Every row comes from one small tree of marks. The marks that hang from a mark follow it in brackets, in alphabetical order. Every link used is in the known rows. Which tree was each row made from?
Known rows:
lega{gimom mapin mude{vasor} suvod{buvuzo}}: -10,-5,57,9,-4,10,3,-8,1,-5,6,-5,4,-21,-13,-13,4,-12,-21,-10,4,-20,-5,-15,3,-19,-5
lega{gimom mapin mude{vasor}}: -10,-6,45,7,-3,7,2,-2,-2,-2,5,-4,-2,-20,-4,-6,-18,-11,0,-6,-3,-10,-4,-20,1,-13,-10
gimom{lega{mapin mude suvod} vasifi}: -12,5,30,-5,-4,9,-25,-24,-7,-4,0,-5,-21,-19,-19,-19,6,-19,-11,-2,-3,2,-8,-15,2,-7,5
kuni{begifip{mude}}: 0,-1,8,1,-4,-1,-3,3,-12,-4,-3,-2,-9,-7,4,4,-8,-6,4,9,1,1,6,-9,6,6,8
bulogiz{roruk}: 3,-7,12,-1,1,3,-13,2,1,0,-1,5,1,-1,-2,3,3,-2,4,7,2,7,1,1,-2,-3,0
vasifi{gimom{lega}}: -4,-1,25,-1,-4,0,-14,-5,3,3,-4,1,-12,0,0,-1,5,-6,-5,2,-6,3,-5,-4,4,2,1
lega{mapin mude{vasor} suvod{buvuzo}}: -5,-3,34,11,-2,3,0,-8,1,-2,9,-3,3,-15,-13,-9,5,-11,-20,-9,4,-12,0,-10,1,-21,-7
gimom{lega{mapin mude}}: -10,-1,23,-4,-3,10,-15,-7,-2,3,1,-1,-10,-18,-15,-2,-14,-13,-2,1,-5,6,-2,-17,-3,-9,3
nufe{begifip{mude}}: -1,1,6,-1,-1,3,-2,5,-3,-3,-1,-6,-5,6,-3,11,-10,-13,4,8,0,2,-4,-10,8,-1,10
bulogiz{roruk{lega{gimom}}}: -6,-15,35,-3,1,12,-19,-6,-1,-1,-3,2,9,-7,1,1,1,-4,4,8,-1,5,-5,-7,-2,-5,1
roruk{bulogiz lega{mude{begifip}}}: -8,-12,9,0,8,7,-21,-7,-1,10,-2,7,8,2,9,-6,-9,0,1,-1,-3,12,-25,-13,-4,11,-1
gimom{vasifi}: -1,1,0,0,0,1,-9,-14,-3,-4,0,-1,-12,3,5,-4,-1,-5,-6,2,1,4,-3,-1,1,-1,2
gimom{lega{mapin mude{vasor} suvod} vasifi}: -10,4,31,6,-1,7,-21,-24,-5,-3,6,-6,-25,-16,-8,-20,3,-19,-12,-9,-7,-3,-7,-13,4,-11,-6
lega{mapin suvod}: -4,2,17,-3,-4,1,0,-14,-6,-8,0,-1,1,-19,-20,-16,12,-10,-2,-2,0,-7,-5,0,8,-2,0
mude{begifip{nufe} vasor}: 7,-1,-2,13,-1,2,2,1,0,4,2,4,1,9,17,5,20,-4,1,-5,-4,-7,-2,12,8,16,-8
bulogiz{roruk{lega{gimom mude{begifip}}} vasu}: -9,-16,48,-3,5,10,-21,-4,0,9,-7,7,16,-5,0,6,-5,-11,-12,14,1,5,-7,-19,-16,12,-1
mude{vasor}: 3,-2,1,11,3,-2,3,0,2,1,6,-1,-3,3,11,-2,-3,0,-1,-6,-4,-4,1,3,3,-4,-11
bulogiz{roruk{lega{mude}}}: -7,-13,26,-3,1,5,-26,4,-2,6,0,2,9,-5,-4,7,-3,-4,4,6,-2,14,2,-17,-11,-8,-3
vasifi{gimom{lega{mude{begifip} suvod{buvuzo}}}}: -6,0,46,2,-1,1,-16,-3,8,6,-7,4,-3,3,-7,-7,18,-9,-26,-3,3,-8,-6,-11,3,12,4
pupiz{vasor}: -2,4,-3,-1,2,8,1,6,-1,-5,0,0,5,1,-3,1,1,1,-1,-1,6,11,0,-2,3,1,1
nufe{begifip}: -1,-1,-2,-2,7,-1,0,0,2,-1,1,-5,1,7,-4,8,-3,-11,1,8,0,-2,-1,-1,2,-1,3
vasifi{gimom{lega{mude suvod{buvuzo}}}}: -9,1,49,-1,-6,0,-17,-1,6,5,-3,-1,-6,-3,-14,-5,20,-8,-26,-5,1,-6,-4,-15,-1,-8,5
bulogiz{roruk{lega{gimom mapin}} vasu}: -11,-17,46,-6,-1,14,-19,-22,-6,-1,-2,5,13,-22,-12,1,-4,-17,-8,18,0,6,-9,-10,-8,-12,2
gimom{lega}: -1,1,1,-1,1,8,-11,-5,2,4,-1,-1,-11,-1,2,-1,-1,-3,-4,0,-5,5,-2,0,0,-1,4
vasifi{gimom{lega{mude{begifip}}}}: -7,-2,35,0,0,0,-17,3,5,9,-7,5,-8,2,2,-2,-3,-8,-6,1,-4,2,-4,-15,1,19,-1
lega{mapin}: -4,-3,9,-2,-2,3,0,-11,-4,-5,1,1,1,-15,-11,-4,-7,-8,2,4,1,0,-1,-3,4,-6,1
begifip{mude}: 0,3,9,1,-9,4,-2,3,-4,-3,-2,0,-6,-2,0,2,-7,-2,2,1,0,4,-2,-9,6,0,7
bulogiz{roruk{lega{gimom mapin mude}} vasu}: -16,-18,59,-8,-3,12,-23,-13,-6,4,-2,3,13,-25,-17,4,-10,-18,-9,16,-1,7,-8,-25,-15,-15,0
mude{begifip}: 3,-1,-3,2,5,0,0,-2,2,1,-5,6,3,5,7,-1,-3,-1,-1,1,1,-1,-1,4,3,20,-1
vasifi{gimom{lega{mapin mude suvod{buvuzo}}}}: -13,-2,58,-3,-8,4,-17,-12,1,0,-2,0,-6,-17,-24,-10,13,-16,-23,-1,2,-6,-7,-17,4,-15,5
begifip{mude nufe}: 2,5,9,1,-18,7,-4,8,-8,-1,-2,-1,-5,0,0,13,20,-5,6,0,-1,4,-5,-4,8,-1,10

Write each row's tree:
-10,-1,41,-4,-10,14,-12,-15,-9,-5,-5,2,-6,-14,-5,1,8,-20,-2,3,1,-4,-11,-15,8,11,5 : lega{gimom{vasifi} mapin mude{begifip{nufe}}}
-4,4,32,-3,-5,-2,-14,-7,1,0,-5,-1,-12,-4,-9,-15,25,-8,-8,-4,-6,-6,-8,-2,8,5,2 : vasifi{gimom{lega{suvod}}}
-11,-1,49,-4,-2,7,0,-6,-3,-6,-5,0,6,-22,-19,-16,2,-14,-4,-4,3,-15,-8,-17,6,16,0 : lega{gimom mapin mude{begifip} suvod}
-14,-1,55,-3,-6,12,-10,-21,-4,-9,0,-5,-6,-20,-20,-14,6,-16,-25,-2,9,-11,-9,-18,2,-17,8 : lega{gimom{vasifi} mapin mude suvod{buvuzo}}
2,-1,8,11,2,1,0,5,0,-2,5,-7,-8,9,9,8,-13,-13,3,3,-4,-2,-2,-8,10,-5,-1 : nufe{begifip{mude{vasor}}}
-7,-15,37,-5,0,10,-19,-11,-2,4,-4,4,13,-7,-1,4,3,-9,-11,15,-1,5,-8,-7,-13,-6,2 : bulogiz{roruk{lega{gimom}} vasu}
-11,-10,15,-4,2,4,-21,-10,-4,14,1,3,8,-4,0,-2,-3,-4,-13,6,-3,14,-27,-16,-18,-9,0 : roruk{bulogiz{vasu} lega{mude}}
-7,-6,45,10,1,1,-14,-9,3,5,0,6,-10,-10,2,-7,-14,-17,-4,-3,-7,-3,-4,-15,7,8,-12 : vasifi{gimom{lega{mapin mude{begifip vasor}}}}
-9,-13,21,-3,1,14,-16,-14,-4,3,-1,2,4,-6,8,-9,-3,0,0,-1,-4,6,-31,-7,2,-6,3 : roruk{bulogiz lega{gimom}}
4,3,10,12,-15,5,-1,7,-5,1,4,-2,-8,4,11,10,16,-4,5,-6,-5,0,-3,-2,11,-4,-1 : begifip{mude{vasor} nufe}
4,0,9,12,-11,0,-2,5,-14,-2,3,-3,-10,-3,15,12,15,-8,6,3,-4,-3,4,-2,10,2,0 : kuni{begifip{mude{vasor} nufe}}
-10,4,28,-3,2,10,-24,-25,-5,-3,-4,1,-18,-14,-12,-19,3,-19,-12,-1,-1,0,-10,-12,6,13,4 : gimom{lega{mapin mude{begifip} suvod} vasifi}
-6,0,9,-3,-1,13,-21,-30,-5,-5,0,0,-23,-12,-5,-8,-9,-16,-6,5,-3,9,-7,-3,6,-8,6 : gimom{lega{mapin} vasifi}
-11,-9,43,6,1,8,-16,-7,-3,4,6,-4,2,-10,5,-22,10,-3,-4,-15,-8,-5,-31,-17,1,-9,-9 : roruk{bulogiz lega{gimom mude{vasor} suvod}}
-8,5,17,-5,-2,10,-21,-33,-6,-9,0,-3,-22,-16,-13,-21,11,-17,-11,-1,-3,1,-10,-1,9,-5,7 : gimom{lega{mapin suvod} vasifi}
-12,-4,45,7,-3,9,-7,-16,-5,-5,5,-4,-14,-17,0,-9,-18,-16,-4,-5,-2,-6,-7,-20,3,-14,-8 : lega{gimom{vasifi} mapin mude{vasor}}
-14,2,52,-7,-8,8,-10,-18,-9,-10,-1,-6,-10,-24,-20,-20,4,-17,-8,-4,3,-10,-11,-21,4,-6,3 : lega{gimom{vasifi} mapin mude suvod}
-6,-10,2,-3,4,4,-17,-19,-5,10,1,5,7,0,6,-4,3,-3,-13,8,-4,13,-29,-1,-10,-7,2 : roruk{bulogiz{vasu} lega}
-6,5,30,-3,-3,6,-6,-16,-5,-11,-3,-6,-11,-6,-5,-19,18,-8,-10,-5,2,-12,-11,-3,7,3,4 : lega{gimom{vasifi} suvod}
-11,-16,37,-7,-1,6,-25,-12,-6,7,1,5,13,-19,-17,6,-8,-17,-8,18,-1,14,-3,-20,-17,-15,-1 : bulogiz{roruk{lega{mapin mude}} vasu}
-15,-13,33,-6,0,16,-25,-44,-11,-2,0,3,-4,-17,-1,-14,-8,-17,-17,11,-2,10,-38,-10,-3,-14,7 : roruk{bulogiz{vasu} lega{gimom{vasifi} mapin}}
-12,1,50,-4,-2,9,-10,-20,-7,-10,-5,-1,-7,-19,-14,-20,2,-18,-8,-3,4,-12,-12,-18,8,15,2 : lega{gimom{vasifi} mapin mude{begifip} suvod}
-14,-11,41,-7,-2,12,-15,-33,-10,-2,-1,2,8,-24,-14,-22,12,-15,-14,5,-2,-1,-38,-8,-1,-8,5 : roruk{bulogiz{vasu} lega{gimom mapin suvod}}
-3,-5,21,11,5,1,-1,-4,1,2,4,4,2,-10,2,-4,-19,-11,1,-4,-1,-5,0,-11,4,6,-13 : lega{mapin mude{begifip vasor}}
-11,1,47,-1,-4,9,-10,-10,-1,-5,-1,-6,-6,-5,-10,-10,14,-8,-28,-6,9,-11,-8,-16,-2,-11,7 : lega{gimom{vasifi} mude suvod{buvuzo}}
-15,-13,24,-6,0,6,-21,-21,-8,9,2,4,8,-18,-10,-4,-10,-13,-10,9,-4,14,-28,-19,-13,-15,1 : roruk{bulogiz{vasu} lega{mapin mude}}
-4,0,35,0,-5,1,-14,-11,5,1,-3,0,-7,0,-8,-9,26,-7,-26,-3,1,-8,-6,1,6,-6,7 : vasifi{gimom{lega{suvod{buvuzo}}}}
-11,4,43,-4,-5,5,-10,-7,-5,-6,-2,-6,-11,-9,-10,-17,12,-9,-11,-7,2,-11,-9,-19,0,0,2 : lega{gimom{vasifi} mude suvod}
-9,-1,37,-2,-6,-1,-17,4,2,8,-4,0,-11,-4,-5,1,0,-7,-5,-1,-6,4,-3,-19,-3,-1,0 : vasifi{gimom{lega{mude}}}
1,2,7,-1,-14,1,-5,5,-17,-3,-3,-2,-7,-5,4,14,18,-8,7,9,0,1,3,-4,8,6,11 : kuni{begifip{mude nufe}}
-9,-9,45,-6,-1,9,-28,-27,-6,-3,-4,0,1,-8,-6,-12,22,-15,-20,12,1,2,-13,-6,-7,-3,3 : bulogiz{roruk{lega{gimom{vasifi} suvod}} vasu}
-8,3,13,-3,0,9,-23,-9,-1,4,0,-3,-23,-1,1,-2,-6,-8,-10,-1,-4,9,-4,-15,-6,-4,4 : gimom{lega{mude} vasifi}
